What can hang from each mark
K_520: K_243
K_640: K_986 K_991
K_476: K_243 K_986
K_185: K_496
K_243: K_520
K_496: K_185
K_928: K_813
K_991: K_640
K_986: K_185 K_476 K_640
K_252: K_991
K_64: K_520
K_813: K_252 K_928

Known rows, with every way that one mark hangs from another
K_986[K_185[K_496] K_476[K_243[K_520]] K_640[K_991]]: 1.18, 0.04, -2.57, -0.84, -3.88, -0.64, 1.15, 0.85, -0.10, -2.64, 1.03, 5.01, 1.04, 3.61, 3.41, -0.69, 3.02, -0.53, 2.95, -0.84, -3.77, -1.62, -3.68
K_928[K_813[K_252[K_991[K_640]]]]: 2.25, 0.23, -0.90, 1.14, -0.20, -1.76, 1.28, 1.40, 0.78, -3.48, 1.46, 1.51, 0.64, 2.67, -0.07, -0.28, -0.42, -1.13, -0.20, 0.96, 0.50, -0.51, 0.27
K_252[K_991[K_640]]: 1.84, 0.49, -0.91, 1.16, -0.13, -1.53, 0.69, 0.90, 0.46, -2.64, 0.65, 3.29, -0.04, 2.48, 0.36, -0.13, 0.16, -1.18, 0.87, 0.60, 0.01, -0.25, 0.44
K_476[K_243[K_520] K_986[K_185[K_496] K_640[K_991]]]: 2.11, -0.76, -3.01, -2.69, -3.14, -1.89, 2.54, 0.24, -0.09, -2.38, 1.84, 4.25, 1.20, 3.58, 3.11, 0.34, 3.11, -1.36, 2.86, -0.55, -3.24, -1.54, -3.63
K_991[K_640[K_986]]: 2.89, 0.57, -1.02, 0.58, -0.79, -1.09, 1.19, 1.13, 0.50, -2.38, 1.62, 2.32, 0.20, 2.77, 0.41, 1.62, 0.90, 0.51, 0.02, 0.61, -0.39, -0.06, -1.33
K_476[K_243 K_986[K_185[K_496] K_640[K_991]]]: 2.18, 0.07, -3.16, -2.55, -2.65, -1.05, 2.44, 0.05, -0.77, -2.55, 1.16, 4.26, 1.63, 1.48, 2.75, 0.13, 2.14, -1.04, 1.79, -0.79, -2.86, -0.91, -3.18
K_496[K_185]: 2.20, 0.84, -0.88, 0.33, 0.25, -0.41, 0.34, 1.21, -0.17, -2.10, 0.62, 1.47, -0.71, 0.58, 1.38, 1.39, 0.08, -1.85, -1.20, -0.30, -0.39, -0.17, -0.82
K_476[K_243[K_520] K_986[K_185]]: 1.24, -1.45, -2.33, -1.33, -1.93, -2.81, 2.58, 1.47, 0.96, -2.28, 1.65, 0.99, -0.27, 2.16, 1.32, 1.44, 0.81, -2.71, 1.64, -0.30, -1.20, -1.27, -2.17
K_986[K_185 K_476[K_243[K_520]] K_640[K_991]]: 0.88, -0.28, -2.46, -0.91, -3.25, 0.07, 1.72, 0.86, 0.26, -3.00, 1.13, 4.51, 0.42, 2.93, 2.21, -0.40, 2.05, -1.05, 2.84, -1.10, -2.49, -1.43, -3.76
K_640[K_986[K_185 K_476[K_243]] K_991]: 1.71, 0.63, -1.44, -0.54, -2.66, 0.64, 1.18, 2.22, 0.26, -3.62, 0.60, 4.06, 1.02, 1.42, 1.65, -1.26, 1.10, -0.17, 1.01, -0.71, -1.53, -0.42, -4.20
K_640[K_986[K_185]]: 2.24, -0.20, -1.35, -0.41, -1.12, -0.37, 0.74, 1.38, 0.89, -3.27, 0.01, 3.05, 0.61, 1.35, 1.71, 0.24, 0.24, 0.74, -0.77, 0.04, -1.88, 0.42, -2.58
K_476[K_243 K_986]: 1.99, 0.05, -1.97, -0.81, -1.35, -2.16, 2.30, 1.10, -0.06, -2.71, 1.28, 0.26, -0.31, 0.50, -0.25, 1.42, -0.19, -3.12, 0.93, 0.40, -0.21, -0.97, -1.06
K_813[K_252[K_991] K_928]: 2.74, 0.62, -1.07, 0.23, -0.84, -0.97, 0.25, 2.09, 0.81, -4.27, 0.89, 1.85, -0.15, 0.31, 0.82, -0.43, -1.49, -2.78, -1.49, 1.18, -0.44, -0.85, -0.95
K_813[K_928]: 2.56, 0.11, -1.49, 0.26, -0.82, -0.79, 0.10, 2.03, 0.22, -2.82, 0.80, 1.24, -1.28, 0.62, 0.85, 1.60, -0.85, -1.65, -1.01, 0.94, -1.01, -0.64, -0.72
K_991[K_640[K_986[K_185[K_496] K_476]]]: 1.89, 1.06, -1.33, 1.56, -2.25, -1.07, 0.95, 1.75, 1.05, -2.69, 0.87, 3.85, 1.08, 2.68, 2.21, 0.26, 1.95, 1.99, 0.57, -0.24, -1.91, -0.35, -2.72
K_185[K_496]: 2.27, 0.93, -1.28, 0.08, -1.07, -1.66, 0.10, 1.36, -0.22, -2.29, 0.01, 2.28, 0.12, 1.85, 1.47, 0.60, 0.74, -0.54, 0.01, 0.67, -2.17, -0.28, -0.48
K_64[K_520[K_243]]: 2.01, 0.58, -2.12, 0.83, 0.30, 0.20, 0.28, 1.97, 0.67, -3.49, 1.19, 1.53, -0.09, 1.74, 1.22, -0.10, -1.07, -0.98, -0.12, 0.47, -0.80, 0.90, -2.50
K_640[K_986[K_476] K_991]: 2.83, 1.88, -0.27, -0.18, -1.31, 0.95, 0.97, 2.13, 0.67, -4.50, 0.64, 3.93, 0.27, 2.39, 0.45, -1.53, 0.85, 0.48, 0.94, 0.34, -1.20, -0.66, -3.42
K_252[K_991[K_640[K_986[K_185 K_476]]]]: 1.62, 0.55, -0.84, 1.87, -1.47, -0.38, 1.12, 1.50, 1.94, -4.26, 0.40, 4.73, 0.77, 2.26, 1.21, -1.75, 0.68, 0.61, 0.87, -0.18, -0.53, -0.19, -2.40
K_928[K_813[K_252]]: 2.32, 0.28, -1.06, 0.03, -0.46, -1.17, 1.17, 1.77, 0.38, -3.54, 0.92, -0.13, 0.20, 1.47, -0.07, 0.60, -0.82, -0.84, -1.18, 0.85, -0.56, -0.46, -0.50
K_991[K_640[K_986[K_185[K_496] K_476[K_243[K_520]]]]]: 1.60, -0.43, -1.84, 1.22, -3.80, -2.53, 1.31, 1.98, 1.03, -1.91, 2.10, 3.21, 0.86, 4.14, 2.63, 0.84, 3.02, 0.28, 2.10, -0.22, -2.05, -1.29, -3.38
K_520[K_243]: 1.60, 0.55, -1.74, 0.21, 0.42, 0.67, 0.22, 1.62, -0.37, -3.01, 0.35, 1.49, -0.83, 1.12, 0.86, -0.13, -0.46, -0.87, 0.42, 0.46, -0.77, 0.62, -0.60

Rows
1.24, 0.87, -2.72, -0.62, -3.39, 0.23, 1.00, 0.58, -0.83, -2.85, 0.24, 5.19, 1.40, 1.46, 2.88, -0.79, 2.18, -0.13, 1.95, -1.12, -3.23, -0.97, -3.32	K_986[K_185[K_496] K_476[K_243] K_640[K_991]]
1.83, -0.31, -2.97, -2.59, -2.09, -0.20, 2.90, -0.08, -0.49, -3.02, 1.30, 3.71, 1.15, 0.85, 1.68, 0.50, 1.09, -1.53, 1.70, -0.98, -1.67, -0.82, -3.14	K_476[K_243 K_986[K_185 K_640[K_991]]]
1.76, -0.52, -3.40, -1.24, -2.86, -1.97, 2.47, -0.46, -0.20, -2.58, 0.69, 2.66, 1.17, 0.65, 2.40, 1.05, 1.43, -1.33, 1.04, -0.54, -2.69, -0.86, -2.40	K_476[K_243 K_986[K_185[K_496] K_640]]
1.02, 0.00, -1.40, 0.84, -2.55, -1.95, 1.18, 2.04, 0.65, -2.82, 1.23, 1.00, -0.97, 2.59, 0.35, 0.51, 0.79, -2.58, 2.19, 0.09, -1.09, -1.63, -1.75	K_986[K_476[K_243[K_520]]]
1.85, -1.14, -2.88, -2.74, -2.52, -1.18, 3.03, 0.21, 0.25, -2.83, 2.04, 3.64, 0.65, 2.94, 2.09, 0.60, 1.97, -1.97, 2.65, -0.70, -2.13, -1.45, -3.63	K_476[K_243[K_520] K_986[K_185 K_640[K_991]]]
0.57, -0.31, -1.91, 0.63, -3.42, -2.45, 0.65, 2.17, 0.63, -2.11, 0.56, 2.45, 0.12, 2.75, 2.62, 0.17, 1.78, -1.31, 1.96, -0.46, -2.71, -1.43, -2.49	K_986[K_185[K_496] K_476[K_243[K_520]]]
1.09, 0.09, -1.87, 1.40, -2.69, -0.90, 1.61, 1.70, 0.80, -2.39, 1.45, 2.66, 0.79, 1.46, 1.10, 0.97, 1.06, -0.01, 0.86, -0.78, -0.46, -0.47, -2.85	K_991[K_640[K_986[K_185 K_476[K_243]]]]
2.60, -0.57, -0.99, 0.79, -1.01, -1.17, 1.52, 1.45, 1.58, -4.11, 1.28, 2.75, 1.65, 2.66, 1.16, -1.00, 0.12, 0.63, -0.99, 0.51, -0.38, 0.06, -1.83	K_928[K_813[K_252[K_991[K_640[K_986[K_185]]]]]]
2.62, 0.38, -2.61, -2.27, -1.85, -0.45, 2.93, -0.08, -0.75, -3.20, 1.63, 2.90, 0.48, 1.32, 0.43, 0.52, 1.08, -2.22, 1.93, -0.25, -1.25, -1.15, -2.47	K_476[K_243 K_986[K_640[K_991]]]
2.35, 0.28, -1.57, 0.45, -1.61, -1.57, 0.66, 1.19, 0.44, -1.75, 1.03, 3.93, 1.30, 2.88, 2.63, 1.09, 1.99, 1.80, -0.23, -0.01, -2.09, 0.16, -1.96	K_991[K_640[K_986[K_185[K_496]]]]
2.48, 0.71, -2.44, -2.48, -1.61, -0.30, 2.08, -0.10, -0.15, -3.27, 0.72, 5.05, 1.51, 2.02, 2.68, -0.26, 1.94, 0.44, 1.27, -0.57, -2.99, -0.77, -2.98	K_476[K_986[K_185[K_496] K_640[K_991]]]
1.55, 1.47, -1.95, -0.61, -2.28, 0.89, 0.80, 0.57, -0.14, -3.44, -0.12, 5.92, 1.36, 2.17, 2.89, -1.32, 1.99, 1.31, 1.44, -0.89, -3.46, -0.72, -3.11	K_986[K_185[K_496] K_476 K_640[K_991]]
1.98, 0.81, -1.42, 1.76, -2.56, -1.14, 1.63, 1.63, 0.39, -2.80, 1.91, 1.91, 0.08, 1.93, -0.02, 1.09, 0.91, -0.74, 1.22, 0.05, -0.02, -0.83, -2.13	K_991[K_640[K_986[K_476[K_243]]]]
1.63, -0.52, -1.64, 0.45, -3.87, -2.09, 0.88, 2.22, 1.19, -2.99, 0.89, 2.91, 0.56, 3.26, 2.86, -0.39, 2.27, -0.43, 1.56, -0.02, -2.86, -1.25, -3.93	K_640[K_986[K_185[K_496] K_476[K_243[K_520]]]]
2.03, 1.18, -0.77, -0.53, -1.44, 1.24, 0.88, 2.19, 0.96, -4.20, 0.23, 4.76, 0.97, 1.99, 1.65, -1.73, 0.91, 1.21, 0.53, -0.44, -1.72, -0.24, -3.97	K_640[K_986[K_185 K_476] K_991]
2.05, 0.56, -2.23, -1.62, -1.84, 0.30, 0.59, 0.20, -0.68, -2.49, 0.01, 5.71, 1.59, 2.32, 3.29, -0.46, 2.02, 1.16, 0.75, -0.62, -3.65, -0.08, -2.58	K_986[K_185[K_496] K_640[K_991]]
2.73, 0.67, -1.26, 1.06, -0.76, -1.46, 0.69, 1.95, 0.60, -3.15, 2.07, 2.20, 0.00, 1.24, 0.70, 0.84, -0.83, -2.02, -0.93, 0.90, 0.40, -0.97, -0.47	K_813[K_252[K_991[K_640]] K_928]
2.25, -0.21, -2.86, -1.04, -2.00, -1.56, 2.98, -0.56, -0.17, -3.16, 1.35, 1.24, 0.00, 0.42, 0.13, 1.47, 0.35, -2.59, 1.21, 0.02, -1.09, -0.95, -1.73	K_476[K_243 K_986[K_640]]
1.14, 1.15, -1.79, -0.56, -1.72, 1.52, 1.23, 0.52, 0.20, -3.86, -0.03, 5.25, 0.78, 1.42, 1.76, -0.94, 0.91, 0.85, 1.36, -1.05, -2.35, -0.53, -3.10	K_986[K_185 K_476 K_640[K_991]]
2.64, 0.34, -1.11, -1.63, -0.94, 0.73, 0.58, 1.77, 0.39, -3.27, 0.35, 4.69, 1.13, 2.31, 1.99, -0.70, 0.95, 1.01, -0.09, -0.18, -1.97, 0.34, -3.29	K_640[K_986[K_185] K_991]
0.48, -0.89, -2.77, 0.28, -3.47, -0.96, 1.79, 0.53, 0.84, -3.00, 0.84, 2.77, -0.05, 2.07, 1.96, 0.56, 1.29, -1.43, 2.25, -0.85, -2.44, -1.36, -3.03	K_986[K_185 K_476[K_243[K_520]] K_640]
2.05, 0.15, -1.47, -0.80, -3.71, -1.04, 0.87, 2.61, 0.64, -3.06, 1.25, 4.59, 1.04, 4.06, 3.10, -1.24, 2.99, 0.00, 2.32, -0.19, -3.01, -1.27, -4.76	K_640[K_986[K_185[K_496] K_476[K_243[K_520]]] K_991]
1.70, -0.06, -2.62, -0.49, -1.97, -0.67, 0.62, -0.27, -0.13, -2.54, -0.37, 4.05, 1.11, 1.45, 2.98, 0.58, 1.37, 0.75, 0.05, -0.40, -3.51, 0.00, -1.72	K_986[K_185[K_496] K_640]
1.66, 0.30, -2.30, -1.72, -1.07, 1.07, 1.07, 0.01, -0.32, -2.92, 0.09, 5.21, 1.11, 1.71, 2.29, -0.04, 1.00, 0.54, 0.66, -0.82, -2.59, 0.07, -2.40	K_986[K_185 K_640[K_991]]
1.67, 0.42, -1.74, 0.69, -3.43, -1.11, 0.75, 1.82, 0.55, -3.15, 0.12, 3.05, 1.07, 1.14, 2.39, -0.53, 1.45, 0.02, 0.47, -0.37, -2.52, -0.51, -3.52	K_640[K_986[K_185[K_496] K_476[K_243]]]
1.75, -0.24, -1.19, -0.84, -3.03, -0.33, 1.27, 2.51, 0.97, -3.41, 1.37, 4.07, 0.60, 3.45, 2.12, -1.01, 1.90, -0.57, 2.09, -0.46, -1.94, -1.11, -4.64	K_640[K_986[K_185 K_476[K_243[K_520]]] K_991]
1.38, 0.02, -1.47, 1.82, -2.52, -1.00, 1.33, 1.48, 1.27, -3.51, 0.88, 4.07, 0.90, 1.71, 1.16, -1.28, 0.92, -0.85, 1.37, -0.39, -0.42, -0.42, -2.59	K_252[K_991[K_640[K_986[K_185 K_476[K_243]]]]]
